What can hang from each mark:
nogo: tikim
noviz: defo
tekif: nogo zuze
didevu: noviz
zele: defo pifan
pifan: vofuse zuze
defo: beva vofuse zele
vofuse: pifan
voki: defo didevu
zuze: defo
beva: pifan

Known rows, with every way that one mark hangs from another:
beva(pifan(vofuse zuze(defo))): [ -8  23  28  -1 -19  14   4  11  -3   4  10   4  22  13  36   4   3 -17
   7  14  31  -5 -11  -2 -13   5 -25  23   0  27  -4  -4  -9 -17  13  12
 -15  -4  13 -12   2  -1 -26   7 -14  -4  14  -3]
zele(defo(beva) pifan(vofuse)): [  6   3  10  13 -15   2 -34  13 -11   5  -3  24   0 -10  12 -31  -7 -15
 -18  -8  -7  -2   0 -16  -9  -7  -8  19  -9  17  -2   3 -11   0 -20   7
  -8  -5   8  -7 -16  -7 -14   2  -3   2   7  10]
zuze(defo(zele)): [  4  -8  -2   1  -6  -9   8  17  -9   6  14  17  23   7 -10  -7  13  -6
  -7  -3   3  -7   4   4   4 -11 -11  -2   5   6  -7 -10 -13 -17 -10  -8
  -1  10 -11  -6   5   5  -6 -11 -20   8  -2   2]
voki(defo(beva) didevu(noviz)): [ 13 -31  -8  -9   7  -4  -5  39  -9  28   4  13 -22  -4  19 -19   1  -8
  -2  -3   5  -1  -1  -8  18  -4  -3   7 -13   3  -1  -2  -2 -10   2   2
 -12  29  20 -11  -4  10  14 -16 -20   0   1   2]
pifan(vofuse zuze(defo(zele))): [ -4   5   6  -7 -19  -2  12  13  -9  10  17  11  31   1  11  -2   4 -17
   3   7  15  -2  -6   2  -6 -16 -32  26   3  30  -9   8 -21 -30  -6   5
 -20   1   1 -22   5   2 -27   0 -17   9   3   0]
noviz(defo(beva)): [  8 -12  -1  -4  -6  -8  -2  15  -5  -9   0  -3  13  -8  -2 -32  15  10
  -5   1  -8   4  -3  13  -9   2   3  12   2  -2  14   0  -6  -1 -24  -6
  -1  -2  -5   9  -8  -8  -1 -17 -11  -3   4  -3]
tekif(nogo zuze(defo(vofuse zele))): [-11 -18  14  -5  -7 -14   9  25 -15   8  13   8  34  -3 -18  -1   0 -28
 -13  15  -4 -18  -5  -6 -15 -31  -7   2  24  16 -10   7   2 -36 -14 -37
 -10  13 -31 -18   8  22 -17 -12 -35   3  -5  -5]
defo(beva vofuse zele(pifan)): [ -3  -9  -2  -7 -25 -14 -24  33 -16  -2   6   2   8  -4  -2 -14  -2   2
 -20   0 -31   6  13  -7  -2 -33   0  14   2  17   9   8 -10 -24 -28  -8
 -10  11  -5   5  -8  -6 -15 -21 -25  13  15  11]
tekif(nogo(tikim) zuze(defo(beva))): [-12 -10  14   8   7 -10   0  22   1  12   4  18  23 -12 -18 -32  -6 -29
  -6   7   4 -21  -4  -5  -8 -14 -19  -5   4  16 -16  -7   4 -19 -16 -28
  -3  19 -25 -16  -6  14 -17 -14 -15 -13  -7   3]
beva(pifan): [  0  14  17  -1 -10   5 -12  10  -1  -1  -1  -2  -2   3  15   8  -3   0
   2  10  10  -4  -3   8  -1  10   0   2 -10   4  -4  -8   5   2   8   0
  -2  -4   5   8   0  -4  -5  -2  -7 -10  10 -10]
vofuse(pifan(zuze(defo(zele)))): [ -8 -13  13 -12 -18  -2  15  12  -8  17   6  14  14  -3   8  -6  -3 -19
 -11  -2  13 -13  -2   8  -4 -12 -26  14   8  22  -5  -5 -17 -33  -8  -2
 -12   4  -7  -1   1  -1 -16  -8 -32  -1   0  -5]
beva(pifan(zuze)): [-16  17  20  -9 -15  13  -2   9   2  -6   2  -6   8   9  26  13 -11  -3
   2  14  20  -3  -8   2  -2   6  -9  16  -8  20  -3  -1  -6 -14   9   6
 -18  -6   5   5  -3  -9 -17   0  -8  -6  15 -14]
pifan(zuze(defo(vofuse))): [-16   6  12  -9  -9  -3   9   7 -12  -1  13  -3  32  15   9   3   6  -4
   0  10   2   0   4 -10 -17 -18  -9   1  31  16  16   0 -13 -24  -3   8
 -12   6   1 -10   0   6 -20  -4 -15  10   6   7]
vofuse(pifan(zuze)): [-18  -3  18 -10 -16  16   5  -7   7   9  -1   1  -6  -8  20   3  -9 -10
   0   1  13 -11  -1   1 -12  -4 -10  14   2  14   7   8  -6 -13   5   6
  -9  -3   3   4  -2  -7  -7   4 -11  -9   6  -9]
beva(pifan(zuze(defo))): [-13   9  22  -5 -20  10   8   9 -10   2  12   2  20  14  23   5   4  -4
   0  10  24  -9  -6   4  -3   5 -16  14  -2  21   2 -12  -6 -15   6   4
 -12  -4   5  -2  -2   0 -21  -3 -17  -1  15 -11]
zuze(defo(beva vofuse zele(pifan))): [  6 -13   3  -1 -20 -15 -15  37 -27   3   6  16  21   7  -2 -22   8  -3
 -25   2 -24  -1  18  -8  -8 -31  -5  10  14  11   9  -3 -14 -29 -29 -13
  -3  17  -4   1  -7   5 -21 -24 -35  15   9  16]
zuze(defo(vofuse(pifan) zele)): [  1 -18  17 -12 -14 -10  -1  23 -14  15   3   5  20  -3  -4  -3   7 -17
  -3  -4 -12  -3  11  -2 -16 -27  -9   0  29   3  11   0 -10 -31 -14 -23
  -4   9 -15  -6  -2   9 -11 -19 -44   3   0  -1]
noviz(defo): [  5  -4  -2  -4  -3  -4   9   0  -2  -4   1  -3  14  -6   2 -20  12  -3
   2   6  -3   4   1  15  -1   5   4   2   4  -4  12   2  -2   6 -13  -5
   4 -10   5  11  -8  -3  -1  -8   2  -4   1  -3]
tekif(zuze): [ -6  -6   1   1   0   3   3   0   3  -2  -4   4   3  -6   4   0  -9 -17
   2   6   6   3  -4  -7 -10   0   4   0  -4  -6  -1   7  13  -4  -2  -9
   0   2 -13  -8   0  12  -7  -9  -8  -6 -11 -10]
zele(pifan): [ -7   1   0   4  -8  -2 -10   2  -6   4  -8   9  -8   3   9  -8  -3  -5
 -15   2  -2   3   4  -3   6   0   7   2 -10   4  -3   4  -7   4  -4   2
  11  -2  12   3 -14  -4  -9   3   6   0   9   5]
tekif(nogo zuze(defo(beva))): [ -4 -19   9   2   3 -10   5  24 -12   5   2  16  20  -5 -21 -27   3 -19
 -16   8   8 -23 -10 -10 -11 -13 -11  11   1  10 -15   0   6 -21 -11 -27
   2  20 -29 -12   8  12 -15  -7 -20   2  -5  -1]
defo(beva vofuse(pifan)): [ -2 -13  20 -12 -15  -3 -21  17  -8   8 -14   2  -4 -12  -1 -13  -2  -1
  -4  -8 -24  -1   4  -8 -27 -19   0   4  18  -3  24   7  -1 -20  -9 -10
  -5  16 -12  13  -5  -2   1 -17 -36  -2   9   3]
voki(defo(vofuse(pifan(zuze))) didevu): [ -6 -18  11 -26 -12   6 -10  22   3  14  -7  -5 -18  -4  48   5 -10 -22
   5  12   9  -3   5  -5 -14 -27 -11   4  17   9  30  11 -12 -29   8  -6
 -25   9  30  -5 -15  10  -5 -12 -36  -7  10   3]
didevu(noviz(defo(beva(pifan) vofuse))): [  1 -10  18 -18 -12  -6 -12  36 -16  14   6  -5  23   0  10 -18   9   7
   5   5 -20   4  -8  -3  -8   8  12  19   5   1  21   0   4  -6 -10 -11
  -6   7   1  19 -10  -3   3 -31 -24  -7  14 -17]
noviz(defo(zele)): [ 10 -14  -4  -5  -8 -13   7  15  -3  -8  10   1  18 -11  -5  -7  10  -4
  -1  -1  -6   5  -2  19   4  -3   1   7  -2   5   4   3 -11  -5 -24 -13
 -10 -12  -6   9  -5  -4  -1 -17 -11   1  -4  -7]
noviz(defo(beva vofuse zele)): [  5 -16  -4  -8 -11 -20 -12  34 -15  -8  12  -4  27 -10  -5 -17  12   7
  -8   4 -32  13   4   9 -14 -20   7  13  18   8  24  10 -10 -28 -32 -17
 -18   0 -15  10  -7  -4  -6 -33 -29   4   7  -3]
voki(defo(zele)): [ 17 -21  -6   0 -11  -7  -3  16   4  11   8   4  -1  -5   8  -4  -2  -9
  -2  -1   8   2   5   2   8 -16  -7   9 -16   5  -5  -5  -4 -15  -9 -11
 -17  10  14  -5  -3  10   3 -12 -17   1  -6  -1]
nogo(tikim): [ -8   8   0   7   0   6 -10   3   7  10   3   2   4  -4   2  -6 -13  -9
   9  -3   0  -1   8   4   1  -6  -8 -19   4   7  -5 -18  -4  -3  -7  -6
  -6   5   4  -6  -7   4   1  -9   6 -18  -4  -1]

Rows:
[  9   6  22  -6 -19   1 -17  23  -4  -3   1   1  14 -11  18 -23   6   2
  12   9   2  10 -13  14 -12  10  -5  31  -6   9  11   7  -1  -1  -5   0
 -10 -12   4   7  -5 -15 -11 -14  -9 -16  16  -7] : noviz(defo(beva(pifan(vofuse))))
[ -1  11  22 -10 -35   8 -16  34  -2  -1  10   4  11 -11  20   1 -11  -6
   6  15   7   3 -14   5 -10  -8 -29  38 -13  38  -9   4 -14 -38   1  10
 -42  -8   3  -5   0 -13 -21 -20 -26  -7  23  -7] : defo(beva(pifan(vofuse zuze)) zele)
[ -4 -15   0 -11   3 -12  12  11 -11  20   8 -13  29   9   3 -13  11  -1
   7   0 -22  10   3  -7  -5   1  16   6  16  -2  17   9   0   6  -8  -5
   1   5   4  10  -7   7   5 -14  -4  -1   3  -9] : didevu(noviz(defo(vofuse)))
[  6 -20  13 -13 -11  -8 -15  16  -5   2  -8  -8  10 -16   4 -30  10   0
   0  -7 -26   7   7   1 -28 -12   5  14  25  -8  37  13  -2 -16 -23 -15
   3   0  -6  20 -12 -10  -3 -23 -27 -10  10   3] : noviz(defo(beva vofuse(pifan)))
[-20  -7  20 -17 -17   3   3   5   1   2  -2 -14  19  -6  20  -4   2 -10
   0   3  -9   2   5   5 -20 -11   1  16  26   7  33  15 -11 -18 -10  -3
 -12 -10   5  14 -12  -7 -14  -9 -22 -11   9  -5] : noviz(defo(vofuse(pifan(zuze))))
[ -5   3   8  -6 -25  -1   4  26 -14   7  18  15  26  -4   5 -13   7 -11
   2   4   4   2  -5  -4 -14 -20 -41  32   4  32  -7   3 -22 -36 -19   8
 -28   7  -7 -18   4   0 -20 -14 -29  13   7   5] : pifan(vofuse zuze(defo(beva zele)))
[ -9  -6   1  -3 -13  -6  15  12  -8   7  19   9  26  10   2  -2   3  -8
  -9   2  13  -6  -1  -1  -2 -14 -18   9   8  26 -11  -8 -20 -28 -12   2
 -20   1  -2 -11   3   4 -18  -7 -18  11  -1   0] : pifan(zuze(defo(zele)))
[  4  -7  -3  -7 -24 -12 -16  23 -16   1   5  14   9 -17   2 -32   5  -9
  -8  -2 -15  11   1  13   2 -11 -12  29 -17  21   8  13 -18 -10 -32  -7
  -7  -8   4  -3  -9 -15 -15 -17 -11  -4  11   5] : noviz(defo(beva zele(pifan(vofuse))))
[  4   3   2   2 -20  -6  -3  15 -13  15   7  24  15   4   5  -9   7 -22
  -9   0  10  -3   4   3   5 -12 -18  15  -6  19  -9   3 -24 -10 -15   0
   2   1   5 -12   0   3 -26  -1 -15   3   5  10] : zuze(defo(zele(pifan(vofuse))))
[ 12 -33   7 -17  -5  -2 -26  43 -11  13 -12   5 -25 -14  29 -15   0 -11
  -4  -1 -11   2  11 -10 -17 -29  -2  -1  18  -8  29   6  -3 -28  -4 -13
 -18  19  13   5 -11   5   3 -25 -43  -6   8   9] : voki(defo(beva vofuse(pifan)) didevu)
[  7  -3   0  -3 -25  -5 -23  26 -12   7  -1  20  -1 -12   0 -15  -4  -8
 -12   2  -7   8   1   0   4 -21 -20  33 -18  25  -8   9 -18 -20 -22  -1
 -12   1   0  -5  -8  -8 -10 -13 -15   3  12  13] : defo(beva zele(pifan(vofuse)))
[-24  -2  19 -19 -15  11  -4   3   7  10  -1 -11   2  -1  19   4 -12 -11
   3   3  -6  -2   2  -9 -23 -13  -5   8  22  14  25  13  -5 -22   3   1
 -19   4   1   7  -6  -1 -13  -3 -27  -4  10  -2] : defo(vofuse(pifan(zuze)))
[ 17 -24  11 -15  -3   0 -15  52 -11  31   5  15 -18  -2  31 -14  -1 -11
   2   6   9  -1  -7  -1  13   6  -3  12 -23   5  -3 -11   8 -12  10  -5
 -16  28  25  -3  -8   6  10 -19 -30 -11  14  -9] : voki(defo(beva(pifan)) didevu(noviz))
[-11  25  25  -9 -26  19  -7   6   5   3   3  -5  12   4  34  12 -10 -11
  16  15  19   2 -11   0 -10   5 -20  30  -8  28   0   7  -9 -13  12  13
 -27 -13  15  -8   0 -10 -20   4  -4 -12  20  -5] : beva(pifan(vofuse zuze))
[-18  -4  12   3  11  -2   8   7   6  16   4  13  26  -8 -11 -16  -6 -33
  -4  11  13 -20   2  -3  -4  -7 -23 -12   7   9 -15  -9   7 -10 -10 -31
  -2  16 -17 -19   0  20 -16  -2  -7 -18 -13  -3] : tekif(nogo(tikim) zuze(defo))
[-10  14  14  -5 -10   4  12   0  -7   6  11   8  20  10  15  -2   5 -14
   9   3  24   0  -6  -5 -14  -4 -28  17  10  21   0   5 -14 -16   2  17
 -13   1   7 -19   3   1 -23  10  -5   3   5   5] : pifan(vofuse zuze(defo))
[-11   4  -1 -10 -31  -5   1  11   0  -1   1   6  18  -7  25 -12  -2 -20
  -3   9  12  15  -3  11   3  -9 -17  30 -16  36   6  20 -31 -16 -24   6
 -20 -20  17  -2  -8 -11 -25  -5  -4   0  12  -3] : noviz(defo(zele(pifan(vofuse zuze))))
[ 10  -7  21  -8 -23  -8 -20  46 -27   0  15   8  31   4  -1  -8   7   3
  -7   8 -15  -6   1   2 -12 -20 -12   5  16  14   5 -15  -3 -39 -13 -17
 -18  14 -13   2   1   1 -15 -32 -48   4  17   4] : zuze(defo(beva(pifan) vofuse zele))
[ -4  -7   5  -6 -24  -9  -1  35 -16   1  23   2  37  10   1  -9   9   5
 -10   3 -19   0   0  -5 -16 -30 -18  15  26  27   7  -1 -21 -50 -23  -1
 -27  15 -14  -8   0   5 -20 -29 -41  19   9   6] : pifan(zuze(defo(beva vofuse zele)))
[  2 -27 -15 -18   6 -11  19  29 -11  13  15  15   9  -7   0  -8  10 -11
  -5   0  -4   8  -4  16  18  -2   0   6  -1   1  -4   4 -14  -7  -9  -3
  -6  -4   6   1  -4   0  10 -21 -15  -2   0 -15] : voki(didevu(noviz(defo(zele))))
[  5 -19  -8 -10   2 -15  16  15  -8  22  20   5  24  -4  -5 -11  12 -12
   1  -2 -10   3  -3   8  14   6   1  14 -13   2  -9   1 -12  -2 -14  -6
   2   2  -1   5   0  -1   5 -18  -8  -2  -7 -18] : didevu(noviz(defo(zele)))
[-12   6  11   5 -24  -2 -36  17 -12  -2   9   3  12   4  20 -20 -10 -10
 -23   1 -17   0   8 -26 -15 -24  -2  18  10  24  18   3 -16 -23 -32   3
 -17  -1   5   1 -21   0 -21 -15 -16  12  17  11] : zele(defo(beva vofuse) pifan(zuze))
[  5  -8  -6  -2 -16 -14   0  15 -12  -1   5  10  13  -6   5 -18   8  -9
 -16   5  -4   7   8  20   9  -3   4  14 -16  13   3   6 -21  -1 -32 -10
   5 -12   7  10 -12  -6 -12 -13  -7  -5   1  -4] : noviz(defo(zele(pifan)))
[ 17  -2  19  -1 -23  -1 -10  38 -17   8   9  19  23  -8   4 -16   6  -8
   1   4   5  -5 -10   8 -12  -7 -25  28  -3  24 -10  -8  -8 -27  -3  -4
 -13   9  -6  -9   5  -9 -17 -18 -35   0  15   4] : zuze(defo(beva(pifan(vofuse)) zele))
[  2 -28  -5 -17  -4 -26   0  38 -18  16  14  -3  32  -6 -10 -24  12   4
  -4  -7 -40  10  -2   0  -1 -12   7  21  11   4   8   7 -12 -19 -28 -14
 -11  13 -13   9  -8   0   5 -34 -28   5   3 -10] : didevu(noviz(defo(beva vofuse zele)))
[ -1 -22  -1 -17  -2 -21   7  21 -12  18  14  -6  29   2  -4  -8  10  -7
   4   3 -23   9   3  -1   0  -8   8  13  13   5  14   8  -9 -11 -17 -12
  -9   0  -1   5  -3   8   4 -24 -15   3   4 -19] : didevu(noviz(defo(vofuse zele)))
[ -5  18  24 -10 -27  17 -14  21   1   0   2  -3   6  -1  28   4  -8  -3
  11  12  11   1 -16   2 -16  -2 -23  33 -12  28   3   8  -4 -24   5  13
 -29  -6   7  -3   4 -15 -17  -6 -19  -7  20  -4] : defo(beva(pifan(vofuse zuze)))
[ -6  18  21 -10 -30   8   2  17  -8   6  20  13  32   6  27  10   0 -18
  10  12  24  -5 -14  11  -8  -3 -29  28  -5  38 -13  -3 -17 -30  -4   8
 -27  -5   5 -16   4  -7 -28  -4 -28  -5  16 -10] : beva(pifan(vofuse zuze(defo(zele))))
[-14  17  10   6 -21   7 -20  -1  -4   4   7  14   9   0  34 -10 -18 -30
  -9   1  17  -3  -1 -14  -3 -10 -12  28  -8  32  -2   9 -14  -1 -14  19
 -16 -18  18 -14 -19  -1 -23  12   7  -4  11   5] : zele(defo pifan(vofuse zuze))
[ -5 -21   7 -16  -2 -16  -4  25 -15  13   4  -6  28   1  -1 -26  16   6
   2  -2 -25  11  -4  -7 -10  -1  14  13  14  -4  21   8   0  -8 -17  -6
  -1  14  -4  14 -11   1   4 -29 -17  -1   3  -7] : didevu(noviz(defo(beva vofuse)))
[ 12 -17  -7  -7  -1  -1 -13  24  -4   4  -2  -3 -14   2  32   0   0 -10
   2   8   1   7  11  -6  -7 -23   1  -8  17  -6  20  10  -3 -19   4  -9
 -17  14  26 -13  -9  16   3 -12 -16   0   4   7] : voki(defo(vofuse) didevu)
[  3 -24   0  -7  -4 -12   4  18 -10  16   5   1  21  -4  -7 -30  14   3
  -5  -7 -16   1 -10   1   8  10   6  19  -8   0   2   0  -6   4 -16   0
   2   7   0  11  -8  -7  10 -20  -9  -2   0 -13] : didevu(noviz(defo(beva)))
[ 13  11  28   9 -14   6 -39  26  -6  -1   5  16   8 -14  20 -16 -11 -16
   3  -1   4  -6 -15  -9 -15   4 -12  24  -2  15   0 -10   0  -8  -3   0
 -24 -10   0  -9 -11  -5  -6  -7 -15  -5  17  -3] : zele(defo(beva(pifan(vofuse))))
[  9 -15   4  -6 -12 -13  -8  40 -22  -3  19   5  30   5 -12 -13  13   3
  -7   0 -23   2  10  -5 -14 -25 -10   6  28   8   6  -4 -12 -39 -24 -13
 -10  15 -17  -1   2   5  -9 -30 -39  16   5  11] : zuze(defo(beva vofuse zele))
[-10  -6   5  -2 -14   2   9  13 -15   0  14   6  17  10   7 -18  10   0
  -9  -1   5  -6  -4  -5 -10 -11 -16  17   7  20  -3 -10 -10 -27 -12  10
 -13  15  -3  -4  -2   2 -16 -12 -17  10  11   7] : pifan(zuze(defo(beva)))
[  3 -14   4  -6  -3 -14  -9  19 -13 -11   0 -13  25  -6   2 -25  15  11
  -2   4 -28  10   5   0 -21 -14   8  12  23  -1  26   7   0 -11 -24 -11
  -6  -1 -11  11  -6  -6  -3 -26 -15  -1   8   2] : noviz(defo(beva vofuse))
[ 15   1  23  -3 -14  -1 -13  26 -22   0   7  11  13   3   5 -15  15   1
  -8   0   0 -12  -5   1  -4   7  -7   5   1  12   0 -19   3 -13  -2  -5
   1  13  -5   5   0   0  -9 -19 -25   0  13   1] : zuze(defo(beva(pifan)))
